Known rows, with every way that one mark hangs from another:
J(S): [ -8.3 -42.7 -38.8 -13.2  14.2  40.2 -36.2  24.4 -10.6 -16.9 -20.8 -25.7
  22.9   4.3  -2.2 -70.1   8.3   9.4   4.0 -14.4  -6.9]
K(L(X(U(S(D J P))))): [ 24.0  28.8  32.7  21.3 -19.3 -12.0  77.3 -14.6  13.6  27.2  14.8  40.3
 -23.9  33.3  25.6  22.9 -22.2   9.2 -14.4  19.1   2.0]
X(L U): [ 24.8   0.7 -33.4 -12.6  -8.4  13.0 -22.2 -21.8 -13.0 -23.5   7.2 -51.7
  13.4  -3.9 -44.6 -25.5  14.2   0.6  -8.6  -6.1  24.4]
M(P): [  5.6 -41.2 -72.8  17.7  -1.3  -5.1 -26.5  -9.4 -47.8 -23.7 -22.3  -9.5
   1.5  -9.3 -24.9 -57.8  -0.5  -8.0 -12.5 -12.2  -6.7]
K(L(X(U))): [  5.9  -3.3  -8.4  20.6  33.4   3.9  47.3   8.2 -36.0  -9.2  16.9 -23.6
  14.5   0.9 -19.8 -45.8  -8.0  -2.5 -32.6  11.7  12.8]
K(L): [ 22.2 -13.8 -57.6   8.0  38.1   9.2  12.4  20.5 -12.7 -13.5 -18.5 -14.5
  29.1  10.2 -23.8 -67.1 -31.2 -20.1 -21.3  14.5   6.9]
G(J(S(D P))): [ 17.0 -25.0 -38.3 -10.0  -2.7  43.4  16.5   5.9  20.4  -2.5   9.0   9.4
 -35.4  22.5 -10.3   6.3   4.8   9.6  23.9  16.5 -24.3]
J(S(P(M)) X): [-44.5 -31.7  14.9  47.3  35.7  16.3 -17.8  45.6  -1.7  15.7 -12.8  26.0
   8.0 -16.8  32.3  -6.2  10.4  11.3  19.1  -3.3 -40.5]
X(L): [ 21.4  -9.2 -59.7 -10.8  15.2  19.8 -35.1 -10.6 -16.5 -21.7 -14.8 -30.7
  24.5   6.9 -38.0 -48.8   2.5  -9.4  -0.5  -4.2  18.3]
X(L(K) U(S(J))): [ 12.3  30.8  18.8 -46.0 -38.6 -28.6 -15.0 -14.3 -15.8  -5.2   4.1 -46.1
   5.1 -20.9 -30.0   9.2  -2.2 -10.2  -3.6 -22.8  45.9]
G(J(S)): [ -8.4 -42.8 -52.7 -30.5   6.1  32.0 -10.6  31.7  -5.2 -22.3   2.4 -29.8
   2.8   3.8 -23.8 -42.3  11.2   0.0   5.8   7.2   3.1]
K(L(X(U(S(P))))): [ 11.2   8.7  27.8  19.5   9.5 -29.6  66.5  10.6 -15.8   2.6  -0.9  -6.2
  11.1   5.9  19.9   3.6 -22.2   7.6 -30.7  13.5  22.1]
X(U(S(J P(M)))): [ 17.5  22.3  18.6  22.1 -56.8 -17.3   5.2  -1.5   8.9  17.3 -29.8  11.0
  -8.3 -15.5  16.8  33.1  -6.3  12.1  -8.6  -8.5  -2.9]
U(S(J(X(L(K))) P(M))): [-23.8  30.2  35.2   9.5   5.1 -34.6  -7.6  12.7  -8.3  20.5  -6.1  24.6
   5.1 -23.0  18.5  42.1 -10.1 -13.0  13.0   0.3   3.2]
G(J(S(P) X)): [-24.8 -48.8 -24.0  -7.3  17.0  15.5  18.9  42.8   5.2   5.1  18.8   2.5
 -13.9  -0.1  -1.8  -6.3  13.0  24.6  31.0  34.3 -10.3]
G(J(S(P) X(U))): [-26.3 -34.8   4.2  -2.6  -3.6   5.2  26.4  35.8   0.5   1.9  43.8 -17.0
 -30.6 -14.8 -10.9  21.1  26.5  33.2  31.0  23.1  -3.9]
J(S(D P(M)) X(L U)): [-35.6  -0.7  49.7  37.8  12.7  11.1  -5.3   4.2  20.7  21.8  31.1  30.9
 -14.8 -14.5  21.7  48.8  32.2  14.3  27.6 -18.3 -30.7]
X(L(K) U(S)): [  4.7  18.8  22.3 -42.2  -8.6 -27.1 -22.5 -18.1 -23.2 -24.2   0.2 -66.1
  15.7 -33.4 -33.0  -3.2   3.6 -16.2 -23.8 -34.6  44.3]
S(D J(X(L)) P(M)): [ -0.6  20.0  -9.0  45.7   8.3  16.7   3.0 -12.7  23.6  35.7   8.7  75.3
 -22.9  19.7   7.5  33.1   3.6   1.9  32.3  17.8 -38.2]
U(S(D J P(M)) X): [ 12.6  30.5   7.3  18.9 -25.8  -6.2  -6.5 -13.8  49.1  23.6 -42.1  71.9
   5.5  30.9  63.1  32.7 -26.2  -2.6 -14.8  12.7 -25.1]

Rows:
[ -4.6   9.9  -9.8  55.8   6.7  26.7   8.0  -4.3  23.3  34.8  -3.6  81.0
 -32.3  18.6  20.4   9.2  -7.5   0.6  22.5  21.7 -68.5]  S(D J(X) P(M))
[-43.4 -47.0 -13.6  -3.8  35.6  39.7 -27.4  13.4  22.1   5.1  12.2  26.8
  -3.7  25.4  18.5 -59.2  11.2   9.8  18.9  -3.7 -39.4]  J(S(D) X)
[ -1.7  -3.8  13.7   2.1  20.6 -28.3  44.7   9.0 -17.3  -1.8  -1.2 -26.4
  24.2   0.1  10.5 -35.8 -12.8  -4.0 -48.2   0.0  28.9]  K(L(X(U(S))))
[ 15.6   2.0 -38.0 -25.3 -30.5  13.8 -17.8 -27.0  41.6  10.0 -26.2  30.8
  -9.4  41.9   3.5 -39.0 -19.3  -3.3   0.3  -2.6  -7.3]  U(S(D J))
[ 23.5  31.0  18.6 -36.6   7.5 -23.2 -14.7 -27.4  19.7 -10.7 -20.1   8.9
  14.1  15.9  24.4  30.2 -25.0 -23.0 -15.8  -3.2  15.6]  U(S(D P) X(L(K)))
[  9.0  -4.4 -24.9 -42.3   5.5 -28.4 -38.7  -8.4  20.7 -13.9 -27.9 -12.3
  59.5  19.9  22.9 -26.4  -9.4  -5.4 -29.7   2.3  47.7]  U(S X(L))
[-20.9   5.9  59.7 -10.7  17.4   5.6  -1.4  -1.8  -1.4   4.2  49.7  -6.8
 -32.0 -15.9  -0.2  34.7  24.1   5.1  34.0 -14.7 -16.7]  J(S(D P) X(L(K) U))
[ 27.0  18.5 -25.3  43.0 -20.2  43.7  -1.3 -19.4  16.7  21.0 -29.5  61.0
 -25.2  22.1   1.7   6.1 -18.5  -8.6  14.2   5.6 -53.4]  S(D J P(M))
[ -0.5 -11.9 -19.7  18.8   2.8  44.2   8.7  12.6  19.0   1.8   0.4  30.3
 -26.8   3.7   0.5  27.2   8.7  -6.3  11.4   1.1 -39.8]  G(J(S(D P(M))))
[ 22.7  26.6  34.9 -28.8 -23.3 -34.5  -0.8 -17.0 -18.1 -20.8  -1.1 -55.7
   4.7 -32.2 -19.8  37.5  -3.4  -9.3  -3.2 -23.6  38.7]  X(L(K) U(S(P)))
[ 26.7  41.5  18.5 -38.1 -19.1 -25.5  -5.5 -31.9  27.7   6.9  -8.3  28.2
   2.9  25.4  24.9  41.2 -24.5 -18.4  -1.9   7.1  15.5]  U(S(D J P) X(L(K)))
[-10.4  -2.8  16.4  -0.6  17.0  17.0   9.9  -9.7 -58.8 -24.7  13.7 -56.5
  -2.4 -24.9 -35.5 -36.9   7.4 -16.4 -22.6  -9.4  -4.8]  L(K X(U))
[-40.1 -31.6  13.4 -15.4  13.1   3.4 -25.1  20.0  -7.8  -3.4  36.5 -29.2
  13.2 -13.8  -9.4 -21.1  38.2  25.6  12.0 -12.5  17.0]  J(S X(L U))
[ -7.1   7.0  12.0  51.1 -19.4   2.9  11.5  10.0  -0.2  28.8   6.6  33.2
 -20.0 -13.3   8.6  28.0   2.9  23.9  11.6  17.5 -29.8]  S(J(X(U)) P(M))
[  1.3  11.1   1.9 -55.3  17.0 -34.5 -40.2  -9.1  -3.7 -25.8 -20.1 -29.7
  53.0  -5.4   7.7 -13.4 -17.6 -29.5 -28.3 -12.2  45.6]  U(S X(L(K)))
[-22.6  -3.7  20.0  19.5 -14.2 -38.4  29.6  17.5  12.2   9.7   7.4   3.4
 -17.8 -28.3  11.2  42.2  10.8   8.9  -6.7  14.9   1.0]  G(J(X(U(S(P(M))))))
[ -7.2 -19.8  -7.5  36.9  10.6  31.2 -20.2  27.6 -11.0  -0.3 -39.2   2.4
  14.8 -12.7  17.9  -5.3  -2.1   0.6  10.3 -21.9 -33.9]  J(S(P(M)))
[-16.8  -1.4  -2.1 -29.5  19.6 -17.7  11.1   8.4 -29.1 -17.9  66.7 -53.5
 -13.8 -33.6 -61.0   7.6  21.9 -13.9   3.1  17.2  30.0]  G(J(X(L(K) U)))
[ 12.3  10.7 -21.2 -34.6  33.7  -7.3 -37.6  -4.9 -22.4 -30.3  -3.6 -40.7
  43.9  -1.4 -16.8 -26.2 -14.7 -27.3 -20.0  -0.9  24.7]  U(X(L(K)))
[ 16.4  17.3  27.5   6.1 -45.3   6.7  37.3 -35.9  19.2  19.0  -0.4  34.1
 -34.1  34.7  17.9  19.6  -1.9  23.5   0.6   6.7 -10.9]  L(X(U(S(D J P))))
[-10.5  14.9  50.4 -16.0   3.1 -46.3   7.0  -7.2 -14.2  -4.6  15.8 -35.8
  -3.2 -34.4  -3.3  36.5   0.3   8.7   4.3 -11.4  24.1]  J(X(L(K) U(S(P))))
[ 25.9  47.1  29.1  20.0 -56.3  -8.7   4.9 -35.4  36.0  22.4 -12.4  32.7
 -25.3   1.1  10.3  63.3   0.7   4.1   3.4 -16.4   0.4]  X(L U(S(D J P(M))))
